Each row was made from one path, in order. Every step used is in the known rows, and no mark comes twice. Write each row's path.
Known rows
veze, vomiv: [-2.27 -0.43  0.04  1.15  1.30 -2.24 -0.99  0.75 -1.05 -0.59 -0.26 -2.19
 -0.23 -1.65  0.87 -0.56 -1.70 -0.10  0.37 -1.54]
tepof, piri, veze, vomiv, sapem, kuvemo: [-4.43  0.66  1.21  1.22 -0.84  0.17  2.48 -2.05 -3.88 -2.17 -2.10  0.72
 -1.37 -2.58 -1.01 -0.70  2.21  3.93 -1.91 -0.62]
lesaz, vomiv: [-1.39  3.96 -1.68  1.77  1.85 -2.46  0.70 -0.08  0.09  0.48 -0.26 -1.89
  1.17  0.10  0.26  1.45  0.32  1.05  1.20  0.05]
luku, tepof, piri, veze, vomiv: [-2.47  2.74  0.10  2.66 -3.18 -2.63  0.71  1.53 -2.46 -0.12  0.96 -3.24
 -0.14 -2.88 -0.96 -2.22 -1.25 -0.81 -0.90 -1.86]
luku, tepof: [-0.87  0.77 -1.41 -0.73 -1.49  1.42  2.38  1.14  0.98  2.22  1.52 -2.36
  0.36 -1.56  0.88 -0.58 -0.97 -1.12 -0.41  0.33]
vomiv, sapem, kuvemo: [-3.19 -1.42  0.63 -1.29  1.25  3.36  3.17 -2.92 -1.53 -0.98 -2.22  2.53
 -1.16 -1.04  0.32  0.93  2.50  3.81 -1.15  1.27]
vomiv, lesaz: [-2.83  0.96 -1.99  0.17 -0.63  0.58  0.36  0.80 -0.97  1.21 -1.26  0.30
 -0.28 -0.01 -0.33  3.03  1.82  0.14  0.04 -0.76]
lebi, vomiv, sapem, kuvemo, luku: [-2.27 -3.90  1.18 -1.78  0.28  1.26  3.39 -2.63  1.58 -3.98 -1.75  2.43
 -2.66 -0.12 -2.74  1.92  4.32  2.68 -3.59  0.62]
sapem, vomiv, lesaz: [-3.15  1.83 -1.85 -0.79  1.02 -0.12 -0.03 -0.20 -1.04  2.47 -0.69  0.15
 -2.75  1.87 -0.73  3.84  4.57  1.46 -0.17 -0.61]
sapem, kuvemo, luku, tepof: [-0.62 -1.32 -0.32 -3.08 -1.93  1.81  5.77 -0.47  2.56  1.91  0.15 -1.14
 -0.82 -1.05 -1.13  0.97 -0.03  0.35 -2.51  0.14]
veze, vomiv, lebi: [-4.77  0.95  0.18  0.95 -0.35 -1.26  0.54  0.31 -0.50 -1.49  0.05  0.03
 -1.52 -0.87 -0.23 -0.43 -1.66 -0.70 -0.94  0.40]
tepof, piri, veze, vomiv, sapem: [-4.53  0.53  1.52  2.54 -1.54 -1.06 -0.14 -0.03 -3.99 -3.90 -1.41 -1.28
 -1.03 -1.23 -0.84 -1.12  1.67  1.29 -1.81 -0.54]
sapem, kuvemo: [-0.59  0.08  0.48 -1.05  0.83  1.37  2.36 -2.21 -0.39  1.28 -0.78  1.92
 -0.33 -1.38  0.10  0.26  0.54  2.60 -0.05 -0.08]
lesaz, vomiv, veze: [-4.33  4.81 -0.64  1.23 -0.24 -1.31  1.37  0.68  0.94  1.85 -0.19  0.52
  1.66  2.18  0.82  2.10  1.04  1.69  1.45 -1.70]
kuvemo, luku: [ 0.90 -1.93  0.83 -1.56 -1.13 -0.74  1.52  0.46  2.05 -1.35 -1.10 -0.63
 -0.86  1.90 -2.26  1.23  0.40 -0.84 -2.16 -0.20]
piri, veze, vomiv, sapem, kuvemo, luku, tepof: [-4.60 -0.46  1.90 -1.47 -0.98  2.02  5.48 -1.02 -1.36 -1.37 -2.05 -2.18
 -1.12 -2.06 -1.15  0.36  1.48  1.24 -3.65  0.09]
vomiv, sapem, kuvemo, luku, tepof, piri, veze: [-2.29  1.04  0.94 -0.43 -4.93  1.64  5.34 -1.09 -0.99 -1.30 -0.97  0.04
 -1.21 -0.62 -3.59 -0.17  2.79  1.54 -4.16  0.54]
veze, vomiv, sapem, kuvemo, luku: [-3.35 -3.66  1.67 -1.94  0.72  0.73  3.62 -1.63  0.03 -2.47 -2.84  0.07
 -1.91 -0.54 -0.97  1.73  1.35  2.36 -3.01 -0.48]
luku, tepof, lesaz, vomiv, sapem, kuvemo: [-5.27  3.11 -0.69  0.38 -0.66  0.93  5.34 -3.18 -1.36  2.01 -0.12 -0.33
  1.02 -2.36 -0.01 -0.09  2.93  3.18 -1.65  1.97]
tepof, piri, veze: [ 0.66  3.31  1.06  2.17 -3.74 -1.49 -0.06  0.17 -2.10 -1.16  0.10  0.34
 -0.01 -0.06 -2.82 -1.30  1.36  0.16 -1.26 -0.58]

Write each row's path
[-3.74  0.09 -2.08  1.46  0.03 -0.45 -0.77  0.42  0.06 -1.23  0.23  0.92
 -1.07 -0.86 -1.88  2.88  4.03  0.31 -0.24 -0.71]  lebi, vomiv, lesaz
[-2.02  4.48 -0.84  0.47 -2.43 -2.34  5.19 -1.47  0.97  3.17  1.32 -2.26
  1.75 -1.01 -1.85  0.20  1.32  0.83 -1.86  0.43]  sapem, kuvemo, luku, tepof, lesaz, vomiv
[-2.63  0.52  0.71  0.52 -4.52  0.77  4.25 -1.42 -0.27 -3.31  0.32  0.66
 -2.05 -1.78 -4.65 -0.36  4.56  1.67 -4.46  0.70]  lebi, vomiv, sapem, kuvemo, luku, tepof, piri, veze
[-2.57 -0.25 -0.01 -1.19  1.10  0.50  4.90 -2.07  0.72 -1.61 -2.81  0.33
 -0.74  0.91 -1.62  3.27  2.92  3.28 -2.62  0.79]  lesaz, vomiv, sapem, kuvemo, luku
[-2.82 -1.16  2.05 -0.46 -2.23 -0.41  3.62 -1.56 -1.61 -3.36 -2.52  0.22
 -1.98 -0.46 -3.35  0.49  2.42  2.74 -3.80 -1.13]  tepof, piri, veze, vomiv, sapem, kuvemo, luku
[-4.47 -0.60  1.09  0.59 -3.32 -0.67  2.60  0.97 -1.68 -2.93 -0.99 -3.22
 -1.21 -0.95 -2.02 -0.55  1.46 -0.18 -3.85 -0.47]  kuvemo, luku, tepof, piri, veze, vomiv, sapem
[-2.78  4.16 -0.45  0.85 -3.72  0.03  5.85 -1.01 -1.29 -0.51 -1.06 -1.36
 -0.22 -0.71 -3.37  1.04  3.05  2.47 -3.15  0.53]  lesaz, vomiv, sapem, kuvemo, luku, tepof, piri, veze
[-5.02 -2.16  0.70  0.60  1.65 -0.09 -0.07 -0.10 -2.20 -2.68 -1.42 -1.44
 -1.16 -1.13  1.30  0.08  0.70  0.98 -0.96 -0.05]  veze, vomiv, sapem
[-4.58  3.56  0.72  2.67 -3.31 -2.55  0.31  0.19 -2.08 -2.43  0.39  0.12
 -1.53 -0.95 -2.66 -1.86 -0.44 -0.34 -1.69 -0.15]  tepof, piri, veze, vomiv, lebi
[-2.11  1.37  1.01  0.60 -3.46 -2.30  3.67  0.15 -1.29 -0.24 -0.27 -2.45
 -1.16 -2.60 -2.51 -1.27 -0.25  0.44 -2.41 -2.06]  sapem, kuvemo, luku, tepof, piri, veze, vomiv
[-2.94 -1.18  1.15 -1.90 -4.37  1.42  5.35 -2.00  0.43  1.17  0.57 -0.07
  0.17 -1.01 -2.22 -1.15  2.73  0.37 -4.14  1.82]  vomiv, sapem, kuvemo, luku, tepof, lesaz
[ 0.89 -0.84 -2.32 -0.78 -6.11 -1.33  3.18  2.28  3.51  1.66  2.31 -2.05
 -1.31  0.65 -2.67 -0.32 -0.43 -1.45 -2.36 -0.61]  kuvemo, luku, tepof, piri
[-3.13  2.12 -0.21 -1.28  0.15  0.10  0.96 -1.45  0.46  0.22  0.92  1.88
 -3.86  2.40 -1.43  0.67  2.71  0.77 -1.43  1.93]  sapem, vomiv, lebi
[-5.04  2.06 -0.97  0.39 -3.70 -1.09  4.41  0.91 -1.96  1.36 -1.47 -2.09
 -1.38 -2.43 -2.94  1.99  1.67  0.82 -2.41 -2.77]  sapem, kuvemo, luku, tepof, piri, veze, vomiv, lesaz
[-4.42  2.01 -0.56  0.36 -2.38 -0.74  3.97 -0.57  0.17 -0.11  0.20 -2.52
  1.11  0.52 -1.69  0.53  3.09  0.35 -3.26  1.97]  kuvemo, luku, tepof, lesaz, vomiv, sapem
[-4.65  2.51  0.62  1.13 -5.33 -1.98  3.39  1.36  0.05 -1.74  0.77 -1.60
 -1.99 -0.67 -3.59 -1.27 -0.82 -1.93 -3.68  0.19]  kuvemo, luku, tepof, piri, veze, vomiv, lebi
[-3.52  0.75 -1.43 -2.02 -0.44  1.65  6.95 -1.04  1.52  0.79 -1.16 -2.00
 -0.54 -0.57 -0.85  2.39  1.52  2.00 -2.67  1.21]  lesaz, vomiv, sapem, kuvemo, luku, tepof
